(in the rows, 128 means zero)
Known rows, with every way that one mark hangs from another:
q807[q8[q95 q599]]: [ 83 145 184 125 166 167 138 153 123 158 143 115 106 139 141 107 127  51]
q807[q8[q95[q633 q780]]]: [135 153 180 118 136 113 143 176 169 123 129 139 121 109 188 119 153  86]
q633[q95[q780]]: [158 148 145 154  97  55 114 171 141 144 154 187 126  95 168 146 164 116]
q599[q8[q807] q174 q633[q95[q780]]]: [155 172 113 131  98 123 158 116 119 121  81 141 125 129 132 153 150 120]
q780[q95]: [164 155 182 156 137  87 116 174 121 181 208 173 150 104 157 124 165 127]
q174[q599[q8 q633]]: [129 136 136 200 121 108 116 121 139 195 146 186 134 175  55 106 170 113]
q807[q8[q599[q633]]]: [110 131 165 126 145 165 143 142 134 142 129 134 124 152  94 111 110  62]
q8[q95]: [109 162 171 166 148  94 103 176 162 202 181 140 103 150 149 110 162  98]
q174[q599[q8[q807] q633[q95[q780]]]]: [148 160 123 135  95  97 146 115 110 122  84 184 124 132 108 140 187 112]
q599[q8 q174]: [129 150 137 195 129 139 116 139 135 213 166 154 149 129 112 129 142 100]
q95[q633 q780]: [156 149 158 159 112  75 128 168 176 156 170 187 138  87 173 142 149 113]
q95[q633]: [141 157 162 167 126  85 109 176 180 201 175 177 144 118 156 130 158 101]
q599[q8 q633]: [150 149 137 188 134 124 111 120 155 194 154 139 147 153  80 105 140 112]
q174[q599]: [107 136 163 178 121  82  99 181 146 208 176 212 122 143 106 128 181  84]
q780[q95[q633]]: [175 161 181 154 131  75 128 169 143 179 196 184 166 106 181 127 166 139]
q174[q599[q8[q95[q633 q780] q807]]]: [118 172 153 140 128 119 152 122 132 150 114 163 119 110 160 130 187  99]
q807[q8[q95[q633]]]: [119 162 183 126 149 123 123 184 173 164 133 133 126 142 168 105 161  69]
q8[q95[q633 q780] q599[q174] q807]: [ 88 175 158 111 140 141 193 132 135 134 119 134  88 111 198 161 125 100]
q8[q95[q780] q599[q174 q633] q807]: [ 87 168 147 114 144 147 192 123 128 121 111 117  61 153 146 147 111 107]

Rows:
[ 99 161 168 162 153 112 146 135 155 190 165 146 111 145 164 118 135 108]  q8[q95[q633] q599]
[ 88 133 166 132 143 178 148 160 116 166 139 148 128 127 124 137 112  48]  q807[q8[q599[q174]]]
[108 162 153 142 133 131 140 126 113 152 126 153 105 110 139 129 183  86]  q174[q599[q8[q95[q780] q807]]]
[102 179 156 149 140 130 134 134 136 192 116 155 122 144 141 118 191  86]  q174[q599[q8[q95[q633] q807]]]
[114 166 143 140 132 125 153 112 128 137 106 142  93 154 108 117 175 111]  q174[q599[q8[q95[q780] q807] q633]]
[127 132 134 117 107 133 183 134 111  87  87 158 111 145 127 145 115  97]  q807[q8[q599[q174 q633[q95[q780]]]]]
[ 94 141 155 122 147 159 188 129 130 103 110 120  81 166 125 124 104  96]  q807[q8[q95[q780] q599[q174 q633]]]
[101 165 160 107 149 139 174 119 133 117 124 111  71 136 147 130 120 101]  q8[q95[q780] q599[q633] q807]
[ 99 138 180 114 153 155 159 142 122 115 141 128 102 104 160 122 120  66]  q807[q8[q95[q780] q599]]
[119 171 140 191 143 123 138 129 158 210 142 140 133 159 147 116 152 124]  q599[q8[q95[q633]] q174]
[155 148 121 159  93  56 146 159 150 133 121 183 109 157 134 151 151 146]  q599[q174 q633[q95[q780]]]
[125 138 148 120 127 134 145 142 119 128  99 146 125 160 110 119 129  76]  q807[q8[q599[q633[q95]]]]
[135 164 125 143 106 108 127 125 113 165  85 173 127 165  90 127 193  97]  q174[q599[q8[q807] q633[q95]]]
[166 153 107 179  98  93 151 113 131 138 111 162 135 146 114 138 146 149]  q599[q8 q174 q633[q95[q780]]]
[147 136 133 163  86  38 134 157 144 131 122 223 104 161 110 136 184 138]  q174[q599[q633[q95[q780]]]]
[110 184 160 139 157 157 115 133 129 193 139 101 121 118 147 112 162  72]  q599[q8[q95 q807]]
[117 170 143 145 134 167 127 144 122 198 135 130 140 110 130 143 147  70]  q599[q8[q807] q174]
[ 85 172 164 114 161 148 153 128 136 160 126 102  75 170 128 116 125  86]  q8[q95 q599[q633] q807]
[ 68 146 169 130 161 175 156 154 118 161 131 121  99 158 139 123 118  57]  q807[q8[q95 q599[q174]]]
[101 142 138 172 135 133 155 133 141 182 150 156 105 177  94 135 106 113]  q8[q599[q174 q633]]
[123 191 159 138 152 144 130 131 151 190 126 110 133 121 169 115 163  85]  q599[q8[q95[q633] q807]]
[122 183 147 139 154 151 125 120 143 176 118  89 108 163 114 103 153  93]  q599[q8[q95 q807] q633]
[ 73 183 163 120 153 151 174 143 136 177 121 129  94 143 181 145 131  86]  q8[q95[q633] q599[q174] q807]
[121 167 143 110 126 120 148 131 118 144 104 141 106 149 129 140 138  87]  q8[q599[q633[q95]] q807]
[ 89 172 158 150 146 143 119 137 116 196 128 145 112 144 121 114 191  69]  q174[q599[q8[q95 q807]]]
